Each row comes from the steps of one walk. Every step used is in the known rows, and no mark comes twice. Write the walk behind each row, first mark first.
Known rows
D/W/B: [-18  17  20  52 -22   8 -13 -16  57 -23   1  -3 -27 -10   5  11  -2 -30
  29 -33  13  17 -39 -35 -13  40  -1 -18  -9 -18  29  19  12  39  -6  -4
  -7 -22  30 -39  21  34  27 -12 -25  36   4]
W/B/U/P: [  1  16  20   2 -20  16 -19  -8   6  -6  10   1  -4  -9  -7   6   9  17
   3  10  -6   0  11 -23  10  13 -21 -12  -4 -12  11 -14   2  37  14  14
  -3 -27  23   9   6  20   2 -40 -32   2  18]
Y/R: [ -5  24 -20 -13  18  10  -7 -12  -1  14   4  -3 -10 -17  -4 -24 -24  13
   4 -22  16  16  18   9  12  -1 -12  16   6  -6  19   4  -1  18 -15   9
  -3   6 -12 -15 -18 -28 -26   3  19   0 -18]
C/W/B/U/Y/R/P: [ -5   8  12 -22 -32   0   5   4  37  13  16   2  17 -18  -5  13   8  27
 -14  17  22  32  11 -16   6   0  -2   1  19 -14 -23  -4  -4  32  20   0
   0  -7  18  -1   6   8   8  -5   0 -15   4]
C/W/B/U/P: [ -8  21  33   4 -33  11   5  -2  33   5  15   7   9 -23  -5  14  11  26
  -1  19   4  29 -14 -21   5   5 -17  -1  27  -1 -18   7   7  21  23   1
  -2 -12  32   5  36  32  14 -32 -25  -6   7]
W/B: [-12  19  16  18 -10  10 -21  -6  12 -12   5   1 -22 -32  17 -12   4 -18
  18  -4  -6 -12  -3 -33   9  24   9  -9  -7  -5  27   8  -8  42   9   3
   5 -40  19  -8 -13  29   5 -14 -26   6  21]
C/W/B/U/Y/R: [-14  14  21 -19 -20  12   2  -3  35  11   7   2   9 -19  -4  -7   4   8
  -4  20  26  29   8 -11  -4  10  -8   4  29 -20 -19   9  -3  46  27 -11
  12 -27  19   6  10  12  13 -10  -2 -11  -6]
D/U/Y/R: [  4   2 -37 -16   8   8 -24  -1 -54 -13 -24   2  15   0  -4 -22  25 -18
  15   9  49   0  45  16 -12 -12  11  23 -13  -2  11 -16 -44  -5   8 -10
  -7  -8 -50  15 -30  -3   5 -10  22  -4   7]
D/U/B/W/C: [  3  18  -6   8  10  -2 -22  11 -40 -37 -14   2  45   5   2 -10   8 -28
  13  -9   5   7 -14  -5  18 -13  23  -9 -19  33 -18  14 -16 -11  25  -1
 -16  -8 -26  19   6  15  32 -16 -26  -6  31]
U/P: [ 13  14   0  12  -2 -19  -2  -7 -32 -24  -5   2  -8  -6  -7   1  11  40
   7  -8   4  17  -2   0  20 -14 -12   8  -6  19  21   1   7 -15 -17  23
  -1  42  16  -2   2  11 -18 -28  -1   0  19]
Y/R/P/U/B: [ 33  13 -31 -23   1 -11  -6  13  14  19  31  13   5   0  -3   5 -31  18
  -7 -13  -3  -2  25  20  43 -33   7  -1 -17   8  -1 -29  16   7  -7  35
 -15  36 -23 -17 -26 -36 -25   5  15 -11 -10]
B/U: [ -8   9   7  -5   7  29   6 -12 -10  17   1  -8  10   8  -6   9  -3   6
  -9 -13 -22  -3  -3  18 -22  10  -7  -6  10  -5  -9  -7   0 -20  20  -4
  -3 -16  -1  16  25 -14  -1  -5 -26   5  -8]
P/R/Y/U/D/W/C: [-18 -34  -8  -6  30 -21  22  10   1  -8 -12 -36 -15   6  11  -9   9 -26
 -20   9  -1 -22  -6   6 -37  12  -1   9  14 -11  13  20  -3   1 -33 -31
  11  -4   8  -6 -16 -10  -5  38  36   7 -17]
W/B/U: [-13  13  20   4 -14  34 -14  -5  17   3  13  -4  -6 -12   5   4  -1 -10
   4  -1 -14 -11   8 -16  -4  27  -9 -12  -1 -15   6 -11  -2  37  24  -1
   0 -53  14   7   6  13  12 -20 -40   5  11]
Y/U: [ 18  10  -3   7  17  16  13 -36 -24   9  -2   9   3  -1  -2   6   6   2
 -20  -1   9  -3  10   6  -8  30  -8  17  -9  10  16  -8 -14 -28  -6 -34
  16  -1 -24   6  -2 -11  -2  15  14   7  -6]
W/C: [-18  12 -10   6  25 -15   4  12 -15 -31 -12 -32  23  -6   4 -24  -9  -9
   8 -12  -7  -7 -44   5   7  34  17  -1  13  46  -2  40  -4 -12   0   7
  21  11  17 -16 -10   2  11  -2 -24  15  17]
C/W/B/U/P/R: [-15  10  24  -8 -43   7  17  14  41   5  13  -2   4 -28  -2   8  20  30
  -9  29  -3  30  -7 -20   8   1 -24   4  27  -1 -16  15  12  19  16   1
  -5 -13  32  10  24  27   5 -25 -20 -17  -7]
U/B/W: [  8  14  22  18  16  -9  -8   4 -19 -35 -10  14   5  -2   8 -11 -16 -11
   8 -25  -9  25 -26  -8  21 -17  25 -26 -11   0  -3  25  22  19  17   1
   6  -2  19  -3  13   1  10   7 -18 -12  23]
R/P/U: [ 26  -2 -16   2 -13 -12  12  17   8  15  16  10   4  -3  14  28  -2  11
 -10  -4 -42 -22  -2   4  31 -23  16  -9 -21  33  -6 -18  10 -53  -3  30
  -6  38 -15  -4 -18   1 -13   6  -9  -4   9]
R/Y/U/B/W/C: [ 14  -5  17 -18  52 -27   1 -16 -60 -35 -10   3  34   9   8  -8  -2 -23
 -31   7  16  -8   9 -12  -5  -8  25  -6  -5  18   1  10  -6  21  -1 -40
  39 -23  12  -1 -20   2  12  41  29 -14  31]
P/U/D/W/C: [-21 -30   5  40   6   5   0  14  36   7 -14  -3 -20  31   0 -13 -26 -42
  37  -7 -28 -43 -56   8 -11  23   3  -5   5  11 -19  15   8 -32 -17   8
  -7   8 -12  -7  27  10  10  15  -5  28 -31]
U/Y/R/P: [  9  -7 -37 -29  10 -28  -2   5 -26 -13  -6  -4 -10  -5  -5 -14   5  15
  -9  -1  43  15  39  20   5 -16  24  15 -11 -12  18  -7 -16  13  -9   8
  12  41  -3 -13 -57 -28 -19  13  34 -11  11]
Y/U/P: [ 37  12   0   8   5  -2   8 -36 -37  -7  -1  18   4   2 -12  11  16  34
 -22  14  19   9  18   3   7  12 -22  24 -15  18  17 -14  -4 -30 -16 -15
  11  33 -11   5  -3  -3 -12  -9  21   0   3]
C/W/B/U/D: [-32  -4  34   8 -21  20  -2   0  44  24   7  -3  -3 -17  -4   6   2   5
  16   3 -11  13 -19 -12 -15  19 -18  -6  32 -19 -34  11   1  21  25 -12
 -12 -29  19   4  49  24  19  -8 -15   6  -4]
B/U/P/R: [  4   4  -8 -18 -13   2  20   7 -14  11   3 -15   2   5 -10  10  15  41
 -25  17 -22   7   8  20  -5 -13 -29   3   7  -1   2  -7  16 -25  -2  13
 -11  15  16  28   8 -17 -21 -25 -19 -10 -10]
C/W/B: [-22  17  27  17 -27   8   4   4  35   0   7   4   1 -43   9   3   9   2
  15   6   6  24 -20 -30   9  17  -3   3  22   4  -8  23   0  27  16  -4
   4 -21  29  -7  24  40  22 -13 -17   0   5]

Write each row's walk
[  1 -10 -24  -8   6   4 -17   3 -62 -23 -28   5  20  -3   2  -8  44 -30
  19   9  30 -11  28  11 -19  -2  19  13 -22   7   4 -13 -47 -23  19 -16
  -5  -9 -43  20 -18  16  21 -11   5   2  25] => D/U/Y
[  7   5 -15  -7 -10 -24  19  18 -17 -18  -3 -13 -18 -19  -3  -7  26  38
  -4  18 -12  13   0   3  17 -22 -19  14  -2  11  27  16  12 -18 -25  19
  -6  45  21   3 -16   3 -28 -22  -1 -12   4] => U/P/R
[-16 -28  14  45 -14  19 -10   8  49  20  -8  13 -46  24   3  -3 -21 -44
  46  -8 -28 -42 -35 -12  -8  20  -2 -11  -4 -15  -1  -1  11  -1  -9   3
 -13 -22 -13  -9  22  22  12  10  -4  23 -28] => P/U/D/W/B
[ -2 -14  -9 -28  23 -12  29   5 -31   3  -8 -17  -9 -22  19  -6  26  -8
 -32  25  -4 -20  31   5 -22 -11  -3  16   4  -7  30   4 -10  -4 -18 -34
  21 -18   2  15 -38 -13 -18  34  31 -14  -6] => P/R/Y/U
[ 23  15 -31 -18   0  -7   2   5  17  31  23  10   0  -6   1   2 -28  24
 -13 -10  -3  -3  25  14  34 -28   1   9 -10  15   6 -21   7 -17 -19  33
  -8  31 -24 -10 -30 -33 -30  11  14  -6 -16] => Y/R/P/U
[ 14  -5 -45 -25  -1  -9 -21   3 -46  -8 -10  -2  18   0  -4  -4  31  -4
   5   4  46   2  50  18  -3 -22  11  18 -24   5   3 -28 -42 -18   6   2
 -15  16 -51  10 -37 -10   4 -10  24  -5  15] => D/U/Y/R/P
[ -2 -32  17   7  36 -10  -8 -40 -32  -2 -13   1 -15  17   2  12   3 -23
  -2 -16  19 -19  13   2 -53   9  -3   4   5 -24  10 -13 -16   4 -30 -42
  14 -17  -5 -12  12   1   3  43  55  19  -2] => R/Y/U/D/W
[-23  17  22  17  32 -24   8  -3  -8 -26 -33 -15  16  -7  16 -34 -16  -2
   0 -14 -17  25 -62 -24  10   8  25 -11   8  38 -13  68   7 -25  -9   5
  32   7  31   5   1  11   6  17 -20  -4  14] => B/W/C
[  6 -14  -9 -29  21 -14  26  13 -31  -8   1  -9  -4 -14  15   0  17 -16
 -32  24  -2 -16  35   5 -10 -17   5   6  -5 -13  29  -2   0  17  -9 -33
  15 -18   3   4 -37 -13  -9  31  31 -21   2] => P/R/Y/U/B
[  1  -3 -30   2   7 -21  -5   6  49  19  15 -13  -5  23  -7   0 -46   7
   5 -23  -2  -8 -16  21  19  -6  -1   0   3  12 -16  -2  10 -14 -31  34
 -16  52 -21 -27  -9 -36 -23  16  20  10 -27] => Y/R/P/U/D/W/C
[ -9   1   4 -20  -7  22 -18  -3   5   2   4   1 -10  -4  -1 -19   0 -11
   1  13  20  -4  35 -10 -11  18   1  -3  -2 -34  12 -13 -12  62  21  -5
   9 -51  10   5 -27  -1   2 -12 -13  -5   6] => W/B/U/Y/R
[-21   1  29  -5 -27  12   6   9  26   2   2   5  11 -19   0   4  16   2
   2  22  14  22  -6 -19 -12  15   2  -2  23 -15 -18  10  -5  31  33 -17
  15 -29  24   4  17  29  23  -9 -18 -10   2] => C/W/B/U/Y
[-23 -24  10  24   7  22  -8 -21  23  23  -8 -19 -20  40 -16  15 -13  -6
  18 -36 -16  -5 -32  26 -52  29 -18 -14  17 -34 -25  -4   8 -17   1  -9
 -26  -3  -1  -6  60 -19  10   4  -9  33 -27] => B/U/D/W
[ 12   2  13  17  14  -1   9  31  -4 -13  -7  20  21  15  14 -19 -27 -30
   7  10 -34 -17 -38  -5  40 -13  34 -19 -10  34 -14  21  25 -10  14  14
  18  -6  -2  10  -2  12  15   8 -27 -14   4] => P/U/B/W/C
[ 10  -3 -26   3  -4 -11  -6  -2  46  32  14   3 -23  17  -9   5 -37  11
   5 -28  -3  -2  -1  15  15 -20 -10   1  -4  -8  -3 -14  12 -11 -33  29
 -26  41 -22 -27  -3 -35 -29  13  26  11 -34] => Y/R/P/U/D/W
[ 12  21 -38 -21   7 -16  -6  -8  11  18  19 -10  -1 -18  -2   4 -23  38
 -17 -29  10  19  22  13  24 -16  -2   8  -5   3   8 -10   0  -2 -23  28
 -12  42 -12 -23 -23 -38 -30   9  16  -6  -2] => Y/R/P
[  4  -7   0 -30   4  -6  15   5 -27   4   0 -16   5   3  -4   9  19  33
 -27  19 -15  -1  23  13 -15 -31 -24  -4  11  -7   6 -12  15  -7  -3   6
  -3   4  21  21  -4 -10 -23 -10  -2 -14   3] => B/U/P/R/Y
[ 32   6 -15  -5  -2  -7  25 -17 -24  -1   0   3  -9  -5 -10   5  24  35
 -38  29  10   7  26   9   8   8 -27  30 -11  10  25  -3   0 -32 -26 -19
   6  31 -10  10 -18 -15 -20  -5  27 -11 -10] => Y/U/P/R
[ 10  11  -3  14   4   5 -24   4 -40 -28 -14  17  32  -2   6   0  16 -23
  21 -14   5  11   2  -5  13 -24  20 -12 -22  15 -13   7 -12 -12  27  -8
 -22 -13 -29  17  17  16  27 -16 -18  -9  23] => D/U/B/W
[-19  17  35   6 -28  21   6  -4  41  15  12   0  12 -23   1  12  10   9
   0   8  -3  26 -16 -18  -1  18 -12  -6  25  -8 -20  13   3  20  29  -7
  -3 -37  25   6  38  26  22 -19 -27  -3  -2] => C/W/B/U
[-11 -29  11   7  47 -16  -4 -30 -29 -15 -19 -16   1  23  -2   1  -3 -31
  -4 -12  19 -21  -2   4 -43  21   7   3  10  -2   3   5 -16   8 -26 -38
  22 -11   3 -16  10   1   8  41  49  19  -1] => R/Y/U/D/W/C
[  0  -8 -13 -33  14  16   1  -5 -25  11  -9  -4   7  19 -12 -14   2   6
 -12   9  26   9  29  29 -27  -3   1   9   6 -26  -3 -16  -7  13  13  -9
  15 -10  -5  11 -15 -36  -9   6   8  -9 -10] => B/U/Y/R
[  2 -22   7  33  10  13  -3 -43  10  14  -7   0 -27  29 -18  13  -5 -13
   8 -22  13  -4 -19  14 -41  45 -14  12  -5 -21   3  -1 -10 -25 -21 -33
  -9  13 -23 -12  41 -12   9  21  31  31 -28] => Y/U/D/W
[  8 -26 -15  23 -15 -16  -1  11  37  22  10   5 -21  23   4  37 -12   1
  15 -24 -36 -19 -29   7   8  -8  11 -11 -13  12 -16 -15  16 -48 -18  27
 -26  47 -11 -16  15  -1  -5  17   5  15 -11] => R/P/U/D/W
[  6  -2 -19   6 -11  -8 -15  -1  63  31  25   3 -32   8  -3   4 -39   7
   8 -20   1  -9   8   0  23  -7  -6  -4 -11 -14   2 -19   8  16 -27  28
 -28  22 -16 -27  -6 -20 -19   8  18   7 -26] => Y/R/P/U/D/W/B
[ -5  15  14  19  28 -24  -5  16 -21 -51  -9  -4  27   1   8 -22 -24 -14
   6 -20  -8  18 -47  -7  26  -1  37 -25  -5  24 -15  45  18  20  16   5
  13   7  29  -6   3   0  16   3 -28 -10  28] => U/B/W/C
[ 10 -25  -2   2   3   2  11  25 -26   2 -20  25 -10  11  11 -21   6 -31
  10  30  -9 -36   9   5   2 -11  27  10 -11   9   9  -3  -3 -18   9   3
  34 -10 -15  14 -35  12  -2  16   4  -8  -4] => P/U/Y
[ -8 -33   6  18   7  15   0  18   1  31 -10  13 -35  20   2 -13 -22 -27
  35   7 -43 -51 -19  12  -2  -4   2   6   1   5 -10  -4   3 -34  -6   3
  -6  -7 -28  12  13   2 -11  18   7   6 -26] => P/U/D
[ -5   1  14 -21 -10   3  -6   7  -4  -8  11  -8 -11 -18  10   1  17   8
 -15  26  -6 -12  32 -25  -2  -9 -19  -7   2 -16  20 -15   3  49   7   3
   2 -43  31  13 -20  18  -6 -23 -19 -12  18] => W/B/U/P/R/Y
[ 11 -12 -21 -39  11   2  -1  -6 -18  13   2  -7  10  20 -10  -1   1  20
 -25   2  22  10  36  30 -20 -12   9  -2   2 -19  -9 -25  -7  -1  12   6
   6  13  -6   6 -23 -42 -15   7  10 -11  -2] => B/U/Y/R/P
[ 10   9   1  -6  -4  10   1 -10 -25  -2   2  -2   9   8 -14  15   6  37
 -10   1 -10  10   7  16  -6 -12 -23   1   5   7  -4 -16  10 -22   5  13
  -7  12  13  16  25 -11 -13 -28 -18  -1   5] => B/U/P
[ 29  18 -19 -14   3 -15   0   6  20  22  18  18  12   3   5  -3 -38  20
 -18 -14 -10  12  14   3  50 -44  14  -8 -12   7  -7 -10  19  -3 -11  35
  -9  33 -13  -8 -25 -33 -24  16  13 -20 -10] => Y/R/P/U/B/W
[-15  -5  20  32 -23  14 -10 -14  46 -28  -4   1 -16  17  -2  11   9 -32
  13 -16  23  16 -22 -22 -35  38   8 -22  -5 -39   9   8   7  46   8 -10
   3 -31  23 -26  10  22  32 -12 -24  30   3] => D/W/B/U/Y
[ 30  -1  -1   5  -8 -20   4  25   7   0  14  26  13   8  16  25 -13   5
 -12 -10 -40  -8 -12  -7  46 -40  34 -24 -26  27 -16  -8  29 -35   4  30
 -10  34  -3  -1  -9   0  -1  14 -18 -19  18] => R/P/U/B/W
[-17   6  30 -18 -26  -5  17  11  21  -1  13  -2   6 -33   5  13  22  20
 -16  31   0  19   9 -24  -1 -15 -19  -3  29  -8 -11   9   9  34  12  -9
   4 -26  41  12  16  31   5 -15  -5 -20   7] => C/W/B/U/P/R/Y
[-15 -28   8  43  -7  14   4   8  32  26 -14  11 -37  28   0  -1 -26 -39
  39 -10 -32 -35 -37  12 -15   9  -1  -4   1  -7  -8   0  11 -32 -16   2
 -17  -2 -23  -7  31  10   3  17   2  22 -36] => P/U/D/W
[ 15  15 -18   6 -13  -3 -19  -6 -50 -21 -10   5  21  -7  -8   7  32  14
  17   4  14   2  16  -3  12 -18 -13  14 -20  32   7 -18 -25 -36   2  10
 -29  20 -36  17   9  23   7 -41 -10   1  20] => D/U/P
[ -2 -18  -1 -21   8  17   6   0 -32   0 -14  -4   7  24  -4   2  17   0
 -10  10  10  -2  13  23 -37   5  10   2   2 -17  -4 -12 -10  -2  22 -15
  18 -14   3  15  -4 -15   5   3  -6  -3   7] => B/U/Y
